What can hang from each mark
davepi: pize vosuf
safu: vomus
pize: davepi
vomus: gofid
kose: ludut
doru: fivu veva
vosuf: fivu
veva: ligoz
ligoz: mobav
ridenuz: raba
raba: ludut ridenuz
gofid: fivu vomus
fivu: doru gofid ridenuz vosuf

Known rows, with every way that one mark hangs from another
safu(vomus(gofid(fivu(doru ridenuz)))): [ -3  -2  -1  -3  -7  -1  -5  32  17 -10   1  -1  -2   4   4  12   6   1
  -5   1  -1  -9 -17 -12   5  -9  -1  12  -1  -5   2   9  -4  -3   2   6
  -3   4  -6   2  -1  -2   5  -4  10   3  -1]
fivu(gofid(vomus)): [  3   3   3   1   1   0   0   9   7  -3   5   0   0   4   6   2   2   1
  -3  -2   0  -2   1  -3   5 -11  -1  -1   0  -4   4   0   1  -3  -6   8
   1   0  -8  -3  -1  -4   8  12   5  -5   0]
kose(ludut): [ 3  3  1 -1  2 -1  1  3  1 -1  3 -2  2 -2 -1  0  8 -1  9  0 -1 -4  2 -1
 -1  8  1 -1  2  0  1  3  0 -2 -3  3  0  6 -3  0  2  1 -1  0  2  4 -3]
fivu(doru ridenuz): [ -1   1   2   0  -2  -2  -4  10   6  -4  -2   3   3   1   4  -1   0   2
  -3   0  -2  -1 -10  -7   4  -5  -1   3  -1  -2   2   2  -9  -1  -3   4
   2   2  -5   1  -1  -4   5   6   5   2   0]
vomus(gofid(fivu(doru(veva(ligoz(mobav)))))): [ -3  -2   3   7   3  -7  -6  24   3  -5   4   2  -6   3   3   8  -6  -1
  -1   2  -2  -6  -1  -4   0 -15  -3   7  -6  -4  -6   8  -5 -11  -8  -1
  -4   3  -6   2   0  -6   7  -7  -5   2   1]
fivu(ridenuz(raba(ludut)) vosuf): [  3   9   6   6   4  -4  -1  17   4  -1  -2   6   1   3   0  -4  -5  -8
  -7   3   2   3  -3  -2   2 -13  -5   3   8   2   5   5  -6  -3 -15   7
   6   8 -12  -1   4  -1   5  20   8   2 -11]
vosuf(fivu(ridenuz)): [-1  6  2  2 -5  0 -3 15  3 -3 -1  4  1  6  3  2 -1  0  0  1 -2 -1  1 -3
  2 -2 -3  0  3 -2  7  2 -3 -3 -6 -4  2  8  2 -2  1  2  5 16  3 -2 -5]
vomus(gofid(fivu)): [-2 -3 -1  2 -1 -2 -1 17  6 -5  1 -2 -1  4 -1  9  0 -1 -2  1  1 -6 -4 -3
  1 -7 -1  3  1  0  0  5  2 -5 -2 -2 -2  4 -1  2  0  1  2  1  5  1 -1]
vosuf(fivu(doru gofid ridenuz)): [  0   6   3   2  -6  -1  -5  31  11  -5  -1   6   1   7   6   1  -3   4
  -3  -1  -3  -5 -12  -9   5  -9  -3   4   5  -1  10   5 -10  -6 -13   2
   5   5  -3  -2   1  -8   8  25   6  -2  -4]
vomus(gofid(fivu(ridenuz))): [-2  0  2  2 -5 -2 -5 19 11 -8  1 -1 -1  7  2  9 -1 -4 -4  1  0 -6 -3 -5
  5 -8 -2  3  2 -4  3  6 -4 -6 -6  0 -2  9 -3  2  0  1  6  8 10 -1 -5]
vosuf(fivu(doru gofid(vomus) ridenuz(raba))): [  3   8   4   5  -2  -9  -6  37  15  -6   4   8   2   9  12   3  -1   3
  -9  -1   1  -5  -5 -10   7 -27  -6   1   5  -1  11   2  -7  -4 -13   6
   6   4 -13  -3   3  -6  16  32  12   1  -4]
fivu(vosuf): [-1  4  0  2  4  2  2  0 -4  1 -1  1  1  1 -1  2 -2  1  1  1  0  3  1  0
 -3 -2 -1  3  6  1  1  5  0 -5  3  4  5  2 -6 -2 -2 -5  4  2  2 -3 -2]
davepi(pize vosuf(fivu(gofid ridenuz))): [  0  13   0   2  -5   4   3  29  23  -2  -1   4  -6   8   7   3   1   5
  -5  -1   3  -3   3  -5   9 -11  -3  -2   8  -4  11   7  -6  -9 -11   5
   6   2  -1  -4   2  -6   3  16  -1  -9  -4]
pize(davepi(vosuf(fivu(doru gofid)))): [ -3  10   1   0  -4   4   5  32   6  -3  -2   4  -6   4   4  -3   1   9
   2  -2   0  -7  -9  -8   7 -12  -3   5   4   2   7   4  -7  -7 -12   9
   7   1  -1  -2   2  -9  -2   9  -9  -6  -3]
doru(fivu(ridenuz(raba))): [  2   4   2   4  -3  -9  -3  19   4  -2  -1  -3   2   7   1   5 -10  -7
  -5   0   2   1  -2   2   0 -13  -3  -1   0  -5   2   0 -11   0  -7   1
   3   8  -4  -1   5   5   5  20  12   0  -2]
raba(ludut ridenuz): [  1   7   2   5   4   8  -3  16   5  -1  -2   0   1  -1   0  -3  -1  -5
  -3   3  -1  -1   1  -3   4   2   0   1   5  -1  -1   2  -9   3 -13  -1
   4   1   1   1   0   1  -2   7  -7   7  -3]
pize(davepi(vosuf(fivu(ridenuz)))): [-5 11  3 -1 -7  4  3 17  3 -4 -1  4 -6  7  5 -3  1  4  2 -1  1 -3  3 -4
  7 -5 -4  2  2 -2  6  1 -4 -6 -9  4  4  7  1 -2  2  0 -2  7 -6 -7 -8]
veva(ligoz(mobav)): [  1   4   3   5   3  -5  -6   6  -2   3   0   5  -4   1  -1   0  -1  -4
   1   2  -2   2   4   1   1  -4  -1   2  -2  -1  -6  -2  -5 -10  -4  -5
   0   0   1   1   1  -2  -1   0  -6  -1   2]
fivu(doru(veva(ligoz))): [ -4   2   5   3   3   0  -3   3  -6  -1   4   2  -2  -2   5  -2  -1   2
   0   1  -3   1  -6  -6   1  -9  -1   1  -8  -1  -4   2  -6   0  -1   5
  -2  -1  -5  -1   1  -7   5 -15  -8   3   4]
davepi(pize vosuf(fivu(doru gofid))): [  0  11  -3   3   0   3   6  32  18  -1  -1   3  -5   2   6   2   1  12
  -3  -1   3  -7  -5  -7   6 -13  -2   3   8   2   6  10  -3  -8  -4   5
   8  -5  -1  -2   1  -9  -1   8  -7  -5   4]
ridenuz(raba): [  2   0  -1   1   1  -8  -1   6   2   1   0   3   0   2   1   0  -3  -3
  -3   0   3   0   3   1   1 -12  -2  -1   2   3   1  -2  -1   1  -1   0
   0  -2  -3   1   4   0   1   5   3   5  -2]
vosuf(fivu(doru)): [-2  2 -2  2 -1 -1 -2 20  1 -1 -1  4  2  1  2  2  1  7  1  0 -2 -4 -7 -5
 -1 -3 -2  4  3  4  3  5 -2 -1  0 -4  5 -1  1  0  0 -1  3  8 -3  2  2]
fivu(doru): [ 0 -1 -1  1  1 -1 -1  7  2 -1 -1  1  2 -2  2  0  1  4 -1 -1 -1 -2 -8 -5
  0 -4  0  3  0  2 -1  2 -3  0  2  2  2 -3 -3  1  0 -5  2 -3 -1  3  3]
vomus(gofid): [ 1 -4 -2  2 -1 -3 -1 11  4 -3  0 -1  0  1  0  3 -2 -4 -2  1  2 -2  0 -1
  0 -4  0  1  4 -1 -2  2  3 -5 -1  1 -1  1  0  0  1  3  1 -5  0 -2 -2]
pize(davepi): [-3  1  2 -4 -3  4  2 -2 -4 -1 -3 -1 -3  1  3 -4  0  0  2 -2  0 -2 -6 -2
  2 -3  0  1  1  0  1 -1 -2 -2 -4  5 -1  1  2  0  0  1 -4  1 -6 -2 -2]
doru(fivu(ridenuz)): [  0   3   2   2  -4  -1  -2  12   2  -4   0  -4   2   5   1   4  -7  -4
  -2   0  -1   0  -4   0   0  -3  -1   0  -1  -8   1   1 -10  -2  -6   1
   2   9  -1  -2   0   5   5  15   7  -5   0]
davepi(vosuf(fivu)): [-2  9 -2  3 -1  1  5 16  2  0  1  4 -4  2  0  2  2  7  3  0  1 -2  8 -1
  1 -2 -4  1  2  3  3  2  3 -2  0 -3  5  2  2 -2  3  0  0 -4 -4 -3 -3]
davepi(pize vosuf(fivu)): [-3 10 -4  3 -1  4  6 17 10  2  0  1 -6  1  4  3  3  9  0  0  4 -2  7  0
  2 -6 -2 -1  6  2  3  7  4 -5  2 -2  6 -3  3 -3  2  0 -3 -1 -7 -5  0]
safu(vomus(gofid(fivu(vosuf)))): [-3  2 -3 -1  0  2  3 23  6 -5  1 -2 -3  4 -1 15  5  0  1  3  1 -4 -6 -6
 -1 -5 -1 13  6 -3  0 12  5 -7  8  6  0  2 -7 -1 -3 -1  4 -5  8 -3 -2]
veva(ligoz): [-2  6  5  3  1  1 -3  2 -3  1  2  3 -3  1  0  0  4 -3  1  2 -1  2 -1 -3
  3 -5  0  0 -2  1 -3 -1 -5 -3  2  1  0  0  0  1  2 -3 -1 -6 -4  0  5]

Rows
[ -2   7   2   5   6   3   2   7  -1  -3   5  -1   1   4   3  10   3   5
  -1   0  -1  -3   2  -3   0 -12  -4   3   3  -1   3   8   3  -5   3   5
   5   4 -13  -3  -4  -5  11   9  10  -3   0]	gofid(fivu(vosuf) vomus)
[  0  11  -3   2  -2   4   7  27  17   1  -1   3  -7   4   5   2   2   8
  -2  -1   4  -4   4  -2   6 -10  -2  -1   8   0   8   7   0  -8  -6   3
   6  -3   1  -4   2  -5  -1   9  -5  -7   1]	davepi(pize vosuf(fivu(gofid)))
[ -4   2  -4   0   1   1   1  30   8  -6   0  -1  -1   2   0  15   5   5
   0   3  -1  -6 -14  -9  -1 -10  -1  15   5   0   0  14   2  -8  10   9
   2   0 -10   0  -3  -5   5  -6   8   1   1]	safu(vomus(gofid(fivu(doru vosuf))))
[ -1  13   0   2  -5   3   2  36  24  -4  -2   5  -4   5   9   2   1  10
  -6  -1   2  -5  -6  -9   9 -14  -3   2   6  -1  10  10  -8  -9  -9   6
   9  -1  -3  -3   2  -9   3  14  -2  -7   0]	davepi(pize vosuf(fivu(doru gofid ridenuz)))
[-3  9 -5  3  0  4  6 25 13  0 -1  3 -4 -1  5  2  2 13 -2  0  3 -5 -2 -5
  3 -9 -2  2  5  4  2  9  0 -5  4  0  8 -5  0 -2  2 -4 -2 -4 -9 -3  4]	davepi(pize vosuf(fivu(doru)))
[  5   6   5   3  -1  -8  -4  18  15  -5   4   4   0   8  11   2  -1  -5
  -9  -2   2  -2   2  -5   9 -23  -4  -2   2  -4   8  -2  -5  -2 -14  10
   0   4 -13  -2   2  -4  12  23  14  -1  -5]	fivu(gofid(vomus) ridenuz(raba))
[ -4   2   3   1  -4   0  -4  15   2  -5   2   3   1   4   8   1  -7   6
   0   0  -3  -2  -2  -6  -1  -4  -4   2  -2  -4   7   6  -4   0 -10   1
   0   6  -4  -3   1  -2  12   7  -1   0  -7]	vosuf(fivu(doru(veva) ridenuz))
[  0   5   6   2   3   3   0  14   7  -8   5   0   1   5  14   3  -6   4
  -5  -1  -2   0  -2  -9   3 -18  -5   2  -1  -7   9   8  -6  -6 -13  20
   3   5 -21  -7  -4 -14  21  12   8  -7  -6]	fivu(doru(veva) gofid(vomus) ridenuz vosuf)
[  1   2   6   4   3  -5  -5  16   0  -1   3   5  -5   2   6  -1  -8  -1
   0   0  -4  -1  -2  -3   2 -12  -2   3  -6  -5  -2   3 -11  -9 -15   5
  -2   0  -6  -1   1 -13   6   2  -9  -2   0]	fivu(doru(veva(ligoz(mobav))) gofid)
[  0   6   6   1   1   2   0  14   5  -5   1   3   1   5   8   0  -8   1
  -3   0  -3   2  -6  -7   1 -11  -4   3   3  -6   8   9 -10  -6 -14  17
   3   5 -15  -5  -1 -15  14  11   4  -5  -8]	fivu(doru(veva) gofid ridenuz vosuf)
[ -2  10  -2   1   0   5   7  27  15  -2   2   1  -7   2  10   1  -4  12
  -1  -1   2  -6   0  -5   3 -13  -3   0   1  -2   7  11   0  -4  -9   9
   4  -4  -4  -5   2  -9   4   0 -11  -6   0]	davepi(pize vosuf(fivu(doru(veva) gofid)))
[-2 -2 -3 -3 -4  0  1 22 10 -6  3 -4 -4  4  0 13  7  0  0  2  1 -7 -8 -6
  1 -3  0 10  0 -3 -1  7  5 -2  7  2 -4  2 -1  1 -2  3  0 -8  6  1 -1]	safu(vomus(gofid(fivu)))
[ -5   9   0  -1  -4   5   7  15  -2  -1  -1   2  -7   3   2  -2   3   7
   4  -2   1  -3   5  -1   4  -4  -3   3   4   2   3   1   1  -5  -4   3
   4   3   3  -2   2   1  -5   0 -12  -6  -6]	pize(davepi(vosuf(fivu)))
[  0   3   3   1   1   1   0  22   4  -5   8   0   0   5  13   2  -4   9
   0  -2  -2  -5  -2  -8   0 -14  -4   0  -2  -4   8   6   1  -1 -11   7
   1   2 -10  -5  -1  -7  16  13   0  -2  -5]	vosuf(fivu(doru(veva) gofid(vomus)))
[  1   4   0   2  -2   0  -2  29   6  -2  -1   5   1   4   2   2  -2   7
   0  -1  -2  -6 -10  -6   2  -9  -2   4   6   2   7   5  -5  -3  -7   0
   6   0  -1  -1   1  -8   6  17   0   0   1]	vosuf(fivu(doru gofid))
[ -4   3   0   0  -3   0  -2  32  12  -9   0   0   0   5   3  15   5   2
  -4   2  -1  -6 -15 -13   3 -10  -3  15   5  -4   2  14  -4  -9   4  11
   2   5 -11  -1  -3  -6   9  -1  12  -1  -3]	safu(vomus(gofid(fivu(doru ridenuz vosuf))))
[  1  14   0   4  -3  -4   3  36  24  -1  -1   7  -7   9   9   2  -3   2
  -8   0   6  -3   6  -3  10 -21  -5  -2   8  -1  11   6  -7  -7 -14   4
   7   0  -4  -4   6  -5   2  22   2  -5  -5]	davepi(pize vosuf(fivu(gofid ridenuz(raba))))
[  3   3   4   4   1  -6  -5  23   9  -3  -2   6   2  -1   3  -5  -4  -4
  -9   2   1  -2 -14  -7   5 -14  -4   3   1   2   3   3 -11   2 -15   4
   4   3  -9   2   6  -1   4  15   5   8  -7]	fivu(doru ridenuz(raba(ludut)))
[ -3  11   3   1  -7  -4   2  25   5  -3  -1   6  -7   7   6  -3  -1   1
  -2  -1   3  -3   5  -4   8 -16  -6   1   3   1   7  -1  -5  -5 -11   4
   4   7  -1  -1   6   1  -1  10  -2  -2 -10]	pize(davepi(vosuf(fivu(ridenuz(raba)))))
[ -7   5   4   7   6   1  -3  21  -3  -6   4   0  -3   4   3   9  -3   1
  -1   3  -2  -3  -5  -8  -1 -18  -4   7   1   0  -1  14  -5 -10   1   8
   1   4 -12   0  -1 -11  10 -11  -1   1   1]	vomus(gofid(fivu(doru(veva(ligoz)) vosuf)))
[-4  0  1  1  1  0  0 13 -3 -2  3  1  0  1  5  0 -6  8  3  0 -2 -1 -2 -4
 -5 -3 -3  2 -2  0  4  6  1  2 -4 -1  1  3 -2 -3  1 -2  8  0 -6  2 -3]	vosuf(fivu(doru(veva)))
[  0   0   2   5  -3 -10  -5  25  13  -6   1   3  -2   8   3   9  -3  -8
  -8   1   3  -5  -2  -3   5 -20  -4   2   3   0   4   4  -4  -5  -8   1
  -1   7  -7   3   4   1   7  12  13   4  -6]	vomus(gofid(fivu(ridenuz(raba))))
[ -4  10   2   1  -6  -5   1  31   6  -5  -2   7  -5   5   8  -3  -2   4
  -3  -1   2  -4  -4  -8   8 -20  -7   4   4   4   7   1  -8  -4  -9   6
   6   4  -4   0   6  -4   1   9  -3   1  -7]	pize(davepi(vosuf(fivu(doru ridenuz(raba)))))
[ -2  13   5  -1  -9   4   3  28   9  -5  -1   5  -7   9   6  -2   0   3
   0  -2   0  -4   1  -6  10  -9  -4   2   5  -3  11   1  -7  -9 -18   8
   5   8   0  -3   3  -5   2  17  -4 -10  -9]	pize(davepi(vosuf(fivu(gofid ridenuz))))
[  0  13  -2   3   1   5   7  26  19  -2   4   2  -6   5  10   4   3  10
  -4  -2   4  -6   8  -4   6 -16  -3  -2   6  -2   7   7   5  -7  -3   6
   7  -3  -5  -5   0  -3   6  10  -2 -10   0]	davepi(pize vosuf(fivu(gofid(vomus))))
[-3  4  0 -1 -4  1 -1 26 12 -8  1  0 -2  7  1 14  5 -2 -3  3 -1 -3 -6 -8
  2 -7 -3 12  6 -7  3 12  0 -9  3  8  0  7 -9 -1 -3 -2  7  2 13 -3 -6]	safu(vomus(gofid(fivu(ridenuz vosuf))))
[ -3   7   0   5   7   2   1  14   2  -5   3  -1   2   2   5  10   3  10
  -1  -1  -2  -5  -7  -8   0 -16  -4   6   3   1   2  11  -1  -6   6   8
   6   1 -16  -1  -4  -9  13   7   9   0   4]	gofid(fivu(doru vosuf) vomus)
[  2   3   4   0  -4  -2  -4  18  13  -5  -2   4   1   4   5   0  -2   1
  -6  -1  -2  -3 -12  -8   7  -9  -2   3   1  -3   8   3 -14  -4 -11   9
   2   2  -6   0   0 -10   7  17   6  -1  -1]	fivu(doru gofid ridenuz)
[  6  11   8   7   5  -3  -1  28  12  -4   3   5   1   6   7  -2  -4  -6
  -9   1   2   0  -2  -6   6 -23  -6   1   8  -2   9   5  -7  -6 -21  14
   7   8 -20  -4   2  -5  13  33  14  -3 -11]	fivu(gofid(vomus) ridenuz(raba(ludut)) vosuf)
[  4  12   5   9   3  -7  -1  29   8  -5   3  -1   2  11   8   8 -10  -5
  -8  -1   2   1   0  -1   2 -25  -6   1   6  -7   7   5  -9  -8 -12  13
   7   8 -18  -6   0  -3  17  34  18  -9  -4]	doru(fivu(gofid(vomus) ridenuz(raba) vosuf))
[  3   7   4   3  -5  -9  -5  31  13  -2   0   8  -1  11   6   2  -5  -3
  -6   0   1  -2   0  -4   5 -16  -4   0   7   0  12   1  -8  -3 -17   0
   4   7  -3  -2   6  -3   8  33  10   0  -8]	vosuf(fivu(gofid ridenuz(raba)))
[  1   6   6   5   6  -3  -1  19   1  -4   0   5   1   1   5  -4 -12  -3
  -7   3   1   2  -7  -5  -1 -16  -6   4   3  -1   5   8  -8   0 -18  13
   4   6 -18  -2   4  -6  10  10   3   5 -13]	fivu(doru(veva) ridenuz(raba(ludut)) vosuf)
[ -2  13   6   2  -5   0   3  32   6  -3  -1   7  -7   5   3  -8  -2  -2
  -3   1   4  -3   0  -5   8 -14  -7   4   5   2   7   0  -5  -3 -21   5
   6   8  -3   0   8   4  -3  16  -4   0 -14]	pize(davepi(vosuf(fivu(ridenuz(raba(ludut))))))
[ -1   1   5   3   4  -4  -4   2  -6   1   4   3  -6   2   4  -1  -7  -5
   1   1  -2   3  11   3  -1  -3  -2   1  -6  -6  -5   0  -3  -7  -8  -2
  -5   2  -2  -2   1  -2   5  -8 -10  -2  -2]	doru(veva(ligoz(mobav)))
[ -1   4   2   7   1  -9  -4  28  10  -6   0   4  -1   9   2  11  -5  -7
  -7   2   3  -3   0  -3   3 -22  -6   5   9   0   6   9  -4 -10  -6   5
   3   9 -12   1   2  -4  10  15  15   1  -7]	vomus(gofid(fivu(ridenuz(raba) vosuf)))
[ -2   8  10   4   1   1  -6  12   6  -8   8   2  -2   5  14   0   0   0
  -5  -1  -3  -1  -4 -12   9 -21  -4   0  -9  -8   4   2 -11  -4 -13  15
  -2   4 -14  -4   0 -11  18   4   2  -3  -1]	fivu(doru(veva(ligoz)) gofid(vomus) ridenuz)
[ -1   1  -1  -1  -6  -8  -3  32  16  -8   2   0  -4   8   4  12   3  -7
  -7   2   4  -6  -7  -7   6 -15  -3   9   1  -5   3   5  -1  -2   0   4
  -4   5  -6   2   2   3   4   3  14   5  -7]	safu(vomus(gofid(fivu(ridenuz(raba)))))
[  1   7   4   3  -3  -1  -4  30  13  -8   3   5   2   8  11   3   2   6
  -4  -2  -3  -6  -9 -11   6 -16  -5   2   3  -4  10   4  -7  -5 -10   6
   5   6  -9  -3  -1  -7  15  26   8  -3  -3]	vosuf(fivu(doru gofid(vomus) ridenuz))
[ -5  -1   0   4   5   0   1  19   1  -7   3  -3   0   2   3  10  -8   4
  -1   1  -1  -4  -5  -5  -5 -14  -4   7   2  -1   1  14   2  -7  -2   8
   1   4 -13  -1  -2  -9  11  -4   3   0  -3]	vomus(gofid(fivu(doru(veva) vosuf)))
[ -2   1   3   1  -3   1   0   6  -3  -4   3  -7   1   6   5   4 -13  -4
   0   0  -2   2   2   2  -3  -1  -2  -2  -5 -12   2   3  -7   2 -11   5
  -2  10  -3  -5   0   6  10   9   4  -5  -5]	doru(fivu(ridenuz) veva)
[ -1   5   6   2  -2   0  -3  25   8  -8   7   2   0   7  15   2  -5   6
  -3  -2  -3  -4  -3 -11   3 -16  -6   1  -3  -8  11   5  -5  -2 -16   9
   1   6 -12  -6  -1  -7  21  18   4  -4  -7]	vosuf(fivu(doru(veva) gofid(vomus) ridenuz))
[ -3  -4  -5  -3  -3  -1  -2  29  12  -7   2  -3  -2   1   2  12   7   4
  -2   1  -1  -9 -16 -11   2  -7   0  13  -1  -2  -2   9   0  -3   8   5
  -2  -1  -4   2  -2  -1   3 -12   6   4   2]	safu(vomus(gofid(fivu(doru))))
[ -1   5   2   3   1   0  -2  10   3  -3  -3   4   3   2   3   2  -2   2
  -3   1  -2   1  -8  -7   2  -6  -3   5   5  -1   4   7  -8  -7  -1   9
   6   2 -10  -2  -2  -9   9   7   6  -1  -2]	fivu(doru ridenuz vosuf)
[ -2  -3  -2   3   0  -3  -3  22   9  -7   0  -1   0   2   1   9  -1   3
  -2   0  -1  -8 -11  -6   1 -12  -1   7   1   1   0   9  -2  -5   1   1
   0   2  -4   4  -1  -4   5   1   4   4   3]	vomus(gofid(fivu(doru)))
[  2   9   4   5  -2   1  -1  23   4  -4  -2  -3   3   9   1   6 -10  -4
  -3   1  -2   2  -6   0   0 -10  -3   3   6  -9   7   7 -13  -9 -10  11
   7  10  -8  -5  -2  -4  11  30  13 -13  -2]	doru(fivu(gofid ridenuz vosuf))
[ -4   1   3   4   1   0  -2  21   5  -9   2  -1   0   6   5  10  -8   1
  -3   2  -2  -3  -5  -7  -1 -15  -5   6   2  -4   4  14  -5  -9  -8  10
   1   9 -14  -1  -1  -9  16   2   7  -1  -7]	vomus(gofid(fivu(doru(veva) ridenuz vosuf)))
